Each row was made from one small tree. Brackets hold a mark, then the marks that hang from it, in alphabetical order. Every link used is in the known rows. Write each row's tree.
Known rows:
{loba sama {vaku dadi turuf}}: [-38.2  -4.6   9.3 -22.8   7.3 -15.6 -11.2   2.1  -1.8   4.5  -6.8  16.4
   7.9  20.7   0.0   5.1 -21.0  -4.6  -5.4   8.1 -33.8 -28.0  -0.9 -10.1]
{tanezos {dadi {vaku {turuf paku sama}}} loba}: [ -7.8  11.6  -3.3   7.7   0.5 -14.0  41.9   2.4   2.0 -11.0  -5.5  21.7
  13.5  21.5  10.8   5.0  -7.9  -4.8  -1.0   2.0 -19.6 -13.1  -4.2   1.7]
{dadi {vaku {turuf paku sama}}}: [ -3.2   7.8   0.6 -10.1  -3.2 -11.5  11.0   2.4  10.9  -1.5  -4.8   8.2
   8.7  22.6   0.8   4.7 -12.7  -3.0  -3.0   7.5 -21.4 -17.2  -5.4  -0.6]
{sama turuf}: [ -9.6  -5.9   5.9 -30.1  -5.7 -22.8  15.3  10.4 -14.9  -1.2  -6.8   3.4
   6.8  50.6   6.2   4.2   3.3  -3.5  -0.1   3.5 -37.7 -23.5  -4.4  -4.0]
{loba bani {sama {turuf paku}} vaku}: [-14.7  -6.2   2.1  -6.6  -7.9 -13.3  43.4  16.3   3.8 -17.0  -4.0   9.8
  -0.7  46.9   7.3   4.0  -0.9  -2.5  -4.1  -1.2 -15.6  -3.4  -1.7  -6.0]
{vaku {turuf paku sama}}: [  1.1   5.4   4.4 -15.7  -3.2 -18.6   2.4   1.2   6.8  -3.1  -6.9   6.3
  -6.3  32.0   6.7   5.1  -8.1  -3.9  -1.2   4.4 -23.6 -17.5  -2.3   1.1]
{bilis {tonop {dadi {vaku {turuf paku sama}}}}}: [ -6.9  27.4  -6.5 -19.7  -8.6 -11.0  18.4   8.5  18.7  -5.1  -5.0   3.7
  12.6  14.3   0.6   7.9 -23.7  -2.3  -0.6   5.4 -19.7  -7.7  -6.8  -3.5]
{vaku dadi}: [-17.0  -3.7   8.0 -28.5  -1.0 -15.0 -11.2   9.8  -6.3   4.1  -5.0   7.4
  15.0  36.4   7.4   4.2  -6.4  -2.8   2.7  11.0 -43.8 -34.2  -1.1  -2.8]
{bilis tonop}: [ -5.5   0.6   6.2 -36.6 -15.5 -17.8  -5.6   7.2 -19.8  -0.9  -7.6   4.7
   0.6  35.3  17.8   1.6 -10.4  -3.4   7.8   1.3 -38.8 -24.4  -2.9  -4.4]
{loba bani}: [-23.5 -10.9  14.5 -25.6 -12.2 -12.1  -0.5  18.2 -10.9  -4.2  -3.6   6.3
   5.3  41.4  14.9   0.3  -3.2  -2.1   0.4   6.1 -38.3 -19.8   1.7  -3.0]
{bilis {tonop dadi}}: [-12.7  10.9   1.2 -41.4 -14.2 -17.0  -2.1  15.2  -6.5   1.4  -6.7   0.7
   9.2  33.1   5.3   5.4 -12.9  -1.7   5.1   3.2 -39.1 -18.1  -3.1  -5.6]
{dadi {vaku {turuf sama}}}: [-16.5   2.4   5.8 -20.2  -0.7 -11.9   1.6   1.7  -0.7   7.6  -5.6   8.9
  12.6  22.3   2.7   2.5 -14.9  -2.8  -5.3   8.5 -30.0 -21.8  -4.4  -5.5]
{vaku dadi turuf}: [-31.8  -0.3  13.0 -30.9   4.4 -18.0 -19.8   6.6  -3.5   4.8  -6.2  10.8
  12.4  24.0   4.4   5.5 -16.7  -4.9   0.0  12.6 -45.0 -33.8  -1.1  -3.5]
{bilis {tonop {dadi {vaku turuf}}}}: [-30.6  17.6   1.3 -39.7  -9.7 -13.2  -3.0  12.9   0.3   4.3  -5.9   3.7
  19.8  11.5  -1.6   6.7 -26.3  -3.8  -2.1   8.9 -37.3 -20.0  -6.3  -8.1]
{tanezos dadi {loba bani {sama {turuf paku}}}}: [-23.0   3.5   2.8  13.0  -9.4 -13.5  74.0  21.0  -2.4 -32.0  -3.4  20.9
   7.4  52.0  28.1   2.2   6.6  -2.7   3.4  -2.2 -24.1   1.9   0.8   1.3]
{tanezos loba}: [-13.1  -3.8   5.7 -25.4 -11.2 -22.6   4.1  10.4 -26.8  -0.2  -6.9   9.2
   1.8  41.5  11.2   3.7  -0.6  -4.3  -0.2   1.3 -33.0 -24.5  -0.8  -4.0]
{vaku dadi {turuf paku sama}}: [ -8.7   9.7   4.5 -10.7   5.4 -16.2   3.6   1.3  14.5  -4.1  -5.5  10.8
   4.6  27.1   5.6   7.2 -12.9  -3.4   1.6   8.2 -27.7 -22.3  -1.6   1.2]
{tanezos dadi {loba {vaku {turuf paku sama}}}}: [ -0.3   1.1  -3.4   1.0   7.9 -23.3  36.7  -8.3  -5.4  -7.3  -8.6  22.7
  -3.2  25.0   8.8   7.7  -5.3  -7.2  -2.3  -6.0 -12.0 -13.8  -2.2  -1.1]
{tonop bilis {dadi {vaku {turuf paku sama}}}}: [ -4.7  18.0   0.0 -19.0  -6.1 -10.1   4.8   3.8  36.7  -1.2  -4.5   4.7
  14.4   5.1 -13.4   7.6 -12.2   0.3  -4.7   9.1 -23.8 -11.1  -2.4  -2.2]
{loba sama}: [-16.3  -6.0   8.8 -25.5 -12.1 -13.0  -2.4  12.1  -9.2   0.0  -5.4   9.2
   2.8  43.6   9.7  -1.2  -4.0  -1.2  -0.1   6.1 -38.4 -19.3   0.8  -5.5]
{tanezos {dadi vaku} loba}: [-15.9  -1.9   0.4 -11.1  -4.8 -13.1  28.6   9.4 -19.9  -4.3  -5.1  18.5
  23.4  30.7   9.4   2.1  -1.4  -4.3   1.9   4.1 -36.7 -24.9  -3.5  -2.9]
{loba bani sama {vaku dadi {turuf paku}}}: [-37.6  -1.3   8.9  -6.2   2.2  -8.5   9.0  11.4  15.0 -12.4  -3.5  16.0
   4.4  21.3   5.0   5.7 -20.4  -4.1  -4.5   7.3 -22.5 -16.0   1.8  -5.1]
{dadi vaku}: [-10.4  -5.2   4.5 -29.0  -9.6 -11.0  -3.7  11.8 -10.4   6.1  -4.3   5.6
  18.1  32.5  -1.3   1.2  -6.6  -2.5  -1.2  10.1 -37.3 -29.6  -4.4  -4.8]

Which tree is each row?
[-24.3  -2.3   1.4  -1.1   1.5 -10.9  45.0  16.5  12.3 -19.5  -2.8  13.9
  10.2  41.4   6.6   6.3  -6.2  -2.6  -2.0   3.8 -19.4 -10.3  -1.2  -5.7] => {loba bani {sama {turuf paku}} {vaku dadi}}
[-21.8   1.0   3.6 -13.8   4.9 -15.9   0.5   3.1   9.4  -3.6  -5.9  15.7
   2.6  20.7  -2.1   7.0 -19.4  -5.1  -3.4   7.0 -25.0 -24.9  -1.5  -4.5] => {loba sama {vaku dadi {turuf paku}}}
[-22.6   3.6  10.3 -19.3   8.6 -16.7  -6.0   0.6   4.0   4.0  -6.1  12.6
   9.3  26.9   9.4   5.5 -15.4  -2.7  -1.2   9.5 -35.3 -27.3  -0.3  -3.6] => {vaku dadi {turuf sama}}
[-14.4  -9.6   1.5 -23.3  -1.9 -20.6  25.9   6.6 -11.8  -1.4  -6.9   9.6
   2.8  46.4   0.0   3.8  -1.8  -2.9  -4.7  -0.1 -25.5 -16.7  -3.9 -10.8] => {loba {sama turuf} vaku}
[-20.4  -0.2   5.8  -3.2   9.2 -12.4  13.5   2.8  14.9  -7.7  -4.4  13.5
   2.3  21.3   6.9   8.4 -17.4  -3.8  -4.1   4.5 -15.9 -15.6   0.2  -3.6] => {loba bani {vaku dadi {turuf paku sama}}}
[-30.8  -7.5   8.6   0.6   7.1 -17.5  36.8  -0.3 -14.0  -7.9  -7.0  23.4
   2.0  24.9  18.8   4.8  -9.2  -5.3  -5.2  -4.5 -18.6 -10.7   2.0  -6.5] => {tanezos dadi {loba bani {vaku {turuf sama}}}}
[-12.3   5.2   3.8 -36.2 -11.2  -7.7  -8.0  11.2  14.1   6.9  -3.8   2.1
  25.0  14.2 -14.1   4.4  -6.4   0.6  -2.6  11.3 -39.7 -21.8  -2.4  -6.9] => {tonop bilis {dadi vaku}}
[-33.5   9.0   4.7 -35.8  -4.4 -12.5 -11.6  14.4   6.1   8.5  -4.5   4.7
  23.5  17.7 -13.0   7.0 -16.7  -3.5  -8.1  13.0 -38.4 -22.8  -4.9  -6.5] => {tonop {dadi {vaku turuf}}}
[-24.8 -15.7   6.7  -7.4  -1.3 -15.5  32.0   8.8 -23.6  -8.2  -5.7  19.4
   6.8  34.9  14.9   3.5  -0.7  -5.4  -1.2  -3.2 -26.8 -17.7   1.4  -5.7] => {tanezos dadi {loba bani vaku}}
[-19.9   4.0   0.4 -15.0   6.1 -24.9   4.7   1.2  -9.9  -4.6  -7.7  16.6
   1.8  18.5  -2.7  11.7 -15.6  -9.0  -3.1   1.9 -18.8 -28.1  -3.0  -3.7] => {tanezos {loba {vaku dadi {turuf paku}}}}
[-29.0  -7.2  10.0 -31.9  10.6 -20.4 -17.6  -1.2  -7.3   8.3  -7.8  12.4
   9.1  17.7  -3.6   8.0 -18.6  -6.6  -4.5   7.8 -35.2 -36.8  -2.8  -8.2] => {loba {vaku dadi turuf}}
[-17.8  24.2  -3.4 -29.2 -12.3 -13.3   1.2  15.0  10.9  -3.9  -5.2   3.5
  16.2  12.1  -3.5   8.4 -24.8  -4.0   0.1   8.0 -29.1 -14.9  -6.9  -3.1] => {bilis {tonop {dadi {vaku {turuf paku}}}}}
[-17.9   0.6   2.8  -1.1  -2.1 -18.8  26.7   3.0  -5.9 -12.6  -6.3  15.8
  -8.9  27.0  11.3   7.3 -10.0  -5.6  -7.3  -4.7  -3.8  -6.0   0.7  -4.3] => {tanezos {loba bani {vaku {turuf paku sama}}}}
[-32.6  -5.8  12.0 -14.4 -11.4 -11.9  32.7  22.0  -3.8 -14.5  -3.4   8.3
   7.3  52.6  18.2   0.3  -0.5  -0.4  -1.9   4.0 -34.8  -7.0   0.6  -6.2] => {loba bani {sama turuf}}
[-24.4   0.2   0.4  -2.5  -7.7  -8.1  37.6  12.5 -12.8  -8.0  -4.3  23.6
  22.3  33.3  12.9  -0.6  -2.9  -2.1   1.0   4.7 -34.4 -16.7  -1.5  -4.8] => {tanezos {dadi vaku} {loba sama}}
[-12.0   3.8   3.2 -21.7  -8.1 -13.5  -4.1   9.6   2.5  -1.1  -5.2   6.7
  11.1  20.0  -4.0   4.8 -13.5  -5.3  -3.0  10.5 -30.3 -25.0  -5.8  -0.4] => {dadi {vaku {turuf paku}}}
[-18.2   5.9   7.5 -22.1   1.4 -17.7 -12.4   7.2   6.4  -3.7  -5.5   9.5
   7.2  23.9   2.1   7.5 -15.6  -6.0   1.5  11.3 -36.7 -30.9  -2.2   1.4] => {vaku dadi {turuf paku}}
[-51.7  -8.1  15.0 -15.2   4.8  -9.9  -0.7  10.0   3.1  -4.8  -4.2  17.6
   8.8  20.5   8.4   4.3 -22.4  -3.6  -6.0   7.9 -32.0 -20.1   2.9 -10.2] => {loba bani sama {vaku dadi turuf}}
[-25.1 -10.4  12.4 -18.1   2.9 -14.6   6.1   1.5  -4.4   2.3  -6.3  11.5
  -3.6  26.3   9.5   4.7 -13.5  -3.7  -8.0   1.0 -20.0 -14.4   1.0  -8.6] => {loba bani {vaku {turuf sama}}}
[-50.0  -5.2  12.3 -15.0   6.8 -19.5   5.6   7.8 -16.5  -4.9  -5.9  18.4
   8.2  18.2   9.7   8.6 -18.5  -7.3  -6.3   2.8 -25.7 -24.5   1.8  -9.0] => {tanezos {loba bani {vaku dadi turuf}}}
[-20.8  -3.8   5.0  -7.1  -6.4 -14.6  27.3  10.8 -18.4 -10.4  -6.0  21.3
   8.2  43.3  19.0  -0.5   2.5  -2.6   4.2   0.8 -36.3 -15.7   1.4  -3.3] => {tanezos dadi {loba sama}}
[-34.6  -5.0  11.7 -12.1  11.3 -11.7   5.3   1.1   5.0   0.5  -5.0  13.9
   7.6  21.2   8.8   6.7 -18.7  -3.2  -5.9   4.9 -23.5 -20.2   1.1  -8.1] => {loba bani {vaku dadi {turuf sama}}}
[-29.2  -3.8   9.1 -14.3   4.7 -14.5   1.7   8.8   8.3  -6.7  -4.7  12.7
   6.2  19.4   1.9   8.3 -18.1  -6.6  -3.5   7.1 -24.3 -23.8  -0.2  -3.0] => {loba bani {vaku dadi {turuf paku}}}
[-42.2 -11.9  15.0 -20.0  -4.6 -11.7   0.2  11.3  -4.6  -2.9  -5.4  13.6
  -2.1  25.6   8.9   1.5 -16.9  -3.9  -7.8   3.3 -27.4 -13.8   2.6 -10.4] => {loba bani sama {vaku turuf}}
[-31.1   1.7   6.2 -12.2   0.1 -16.7  19.7   5.1 -17.8  -2.5  -6.3  20.8
  20.3  18.8   9.7   3.6 -11.3  -6.6  -1.9   6.4 -37.8 -25.5  -3.8  -3.2] => {tanezos {dadi {vaku turuf}} loba}
[-20.9  21.7  -1.3 -28.7  -5.7 -11.0   9.3   7.3   7.8   4.0  -5.4   6.3
  17.4  13.4   2.7   6.7 -26.2  -1.1  -2.4   6.4 -28.9 -12.7  -5.5  -8.1] => {bilis {tonop {dadi {vaku {turuf sama}}}}}
[-40.3 -11.0  12.3  -9.9   2.5 -18.1  23.6   5.2 -21.0  -8.1  -7.1  23.0
   4.3  22.6  15.2   5.0 -10.7  -7.5  -4.8  -1.6 -26.5 -17.9   1.4  -6.2] => {tanezos dadi {loba bani {vaku turuf}}}
[-19.1  11.7   5.8 -28.3  -2.9 -10.3  -1.5   2.8  24.6   6.7  -5.3   5.9
  19.1   4.9 -10.9   6.2 -14.3   0.7  -7.9  10.3 -31.7 -14.9  -1.6  -7.1] => {tonop bilis {dadi {vaku {turuf sama}}}}
[-13.5  14.5   3.7 -30.1  -9.7 -11.8  -9.1   9.2  27.8  -0.6  -4.8   3.3
  17.2   2.8 -16.6   7.8 -12.4  -2.3  -4.8  11.3 -33.3 -18.2  -3.5  -1.4] => {tonop bilis {dadi {vaku {turuf paku}}}}
[-19.7  -3.3   6.0 -20.3  14.7 -19.0  -3.1  -6.4   0.6   9.5  -7.5  14.3
   6.5  20.4   1.5   7.9 -18.1  -4.5  -4.8   5.1 -25.5 -30.0  -1.9  -8.0] => {loba {vaku dadi {turuf sama}}}
